What can hang from each mark
J: D H
Q: H
H: E G
A: G
P: G
K: Q
E: B H P
D: J
G: H P

Every row comes from one small tree of marks. Brackets hold a mark, then the marks that hang from it, in alphabetical order. Every link used is in the known rows. Which tree was each row made from?
(in the rows, 128 means zero)
Known rows
[J [H [E B]]]: [120 201  99 128 130 125 159 144 124 102 149 146 135 147 114  99 162 141
  87 135 122]
[H [E B]]: [121 200 122 116 120 140 151 139 125 112 154 131 142 124 129 101 160 134
 141 150 106]
[P [G [H [E B]]]]: [ 86 217  84 139 105 153 146 138 130 118 117 158  98 117 136  97 130 119
 129 144 113]
[D J]: [ 85 114 126  81 110 120 129 126 132  99 173 135 136 123 100  97 153 168
 182 108  94]
[Q [H [E B] G]]: [106 202 147 113 139 137 135 111 129 135 124 147 122 176 147 105 149 105
 123 182 130]
[Q [H [E P] G]]: [127 168 173  76 138 114 107  65 109 143 120 135 115 165 141 121 143 138
 115 155 143]
[H [E B P] G]: [145 196 140 111 125 139 164  98  87 131 125 154 149 149 128 106 162 120
  88 157 126]
[J D [H [G P]]]: [154 127  71  96 183 116 164 113  88  95 133 134  91 195 119  35 174 169
  73 134 106]
[E [H G]]: [122 136  84 115 151 169 112 125 121 102 155 143 113 177 107  40 144 143
 130 143 106]
[H E]: [116 157 134  83 115 139 110 111 121 104 163 114 135 126 118 110 148 155
 167 134 107]
[Q [H E G]]: [102 158 158  80 132 133  91  83 127 131 133 129 115 178 140 115 141 125
 149 170 132]
[K [Q [H G]]]: [123 134 138 107 151 167  76 116 146 142 134  99 112 166 115  73 158 117
 161 162  91]
[P [G [H E]]]: [ 81 170  95 106 101 151 105 110 126 112 127 141  92 120 127 103 121 135
 152 131 112]
[J D [H [E B]]]: [124 210  92 142 156  99 201 160 104 108 144 152 134 169 118  85 151 138
  48 129 139]
[P G]: [ 92 124 103 105 140 175 105 142 112 107 167 141 112  99 115  27 137 159
 167 143  87]
[Q [H E [G P]]]: [136 162 147  63 146 127  95  66 132 126 126 116  89 170 160 108 168 144
 169 170 106]
[D [J [H E]]]: [ 77 140 120  92  90  90 128 109 133  95 163 149 144 154  93 147 151 159
 126  97 124]
[K [Q H]]: [125 149 139 107 155 154  80 141 165 133 149  88 108 129 119  77 162 143
 185 139  82]
[A [G P]]: [155 147  83  88 128 137 103 100 110  82 166 127  91 132 118  48 166 178
 163 152  75]
[H E [G P]]: [145 145 125  66 123 144 110  72 110 107 144 117 112 157 138 102 179 148
 168 160  92]
[P [G H]]: [ 88 146  73 111 126 165 111 132 126 105 129 139  73 112 119  51 127 152
 154 124  96]

Which tree is each row?
[112 158  88 108 135 148 127 116 106 118 116 147  76  99 122  62 133 165
 125 110 107]	[E [P [G H]]]
[130 199  98 105  86 103 113  68 102 109 122 149  98 148 112 138 131 148
  97 126 138]	[A [G [H [E P]]]]
[145 165  56  94 116 126 107  88 127  77 131 126  53 143 126  73 158 170
 151 135  81]	[A [G H P]]
[151 190 114  95 128 149 150  99 112 111 133 134 120 154 146  94 185 128
 144 175  89]	[H [E B] [G P]]
[110 223 150 125 149 128 146 128 118 153 126 165 111 105 155  89 135 132
 116 159 129]	[Q [H [E B [P G]]]]
[117 161 159 104 124 155  71  95 145 152 133 103 128 176 124 126 151 102
 158 169 107]	[K [Q [H E G]]]
[ 80  99  99 100 113 115 128 105 118  94 153 161 134 185  82  90 156 151
 100 115 116]	[D [J [H G]]]
[149 153  92  93 159 101 156  89  90 105 132 139 104 205 128  84 170 152
  75 138 122]	[J D [H E [G P]]]
[148 214 143 109 129 124 170 125 105 126 139 141 145 112 131 111 163 146
 114 137 117]	[H [E B P]]
[139 230 111 115 118 113 174 114 118 121 104 138 108 121 136 135 155 138
  99 119 125]	[G [H [E B P]]]
[109 129 108  73  99  97 124  68 122  98 145 149 123 184 112 139 179 154
 126 122 108]	[D [J [H E [G P]]]]
[151 230 164 130 143 126 134 134 146 161 124 113 134 121 138 130 168 119
 129 146 110]	[K [Q [H [E B P]]]]
[146 144  99 109 160 152 127 107  99 115 142 147 116 164 107  46 150 154
 101 130 116]	[E [H G] P]
[112 196 127 117 105  77 189 120 117 117 143 172 152 137 103 148 167 151
  72  98 134]	[D [J [H [E B P]]]]
[120 125  83 116 171 125 160 125  83  99 139 150 116 204  93  36 147 149
  47 131 133]	[J D [H G]]
[122 197  92 144 153 113 197 131  86 115 127 169 139 210 115  80 149 113
  22 151 148]	[J D [H [E B] G]]
[116 104  91  78 123 110 134  89 123  89 146 146 109 175 105  89 186 171
 125 118  93]	[D [J [H [G P]]]]
[126 219 147 132 134 144 121 146 166 147 138 105 130 134 137 120 161 107
 160 162  98]	[K [Q [H [E B]]]]
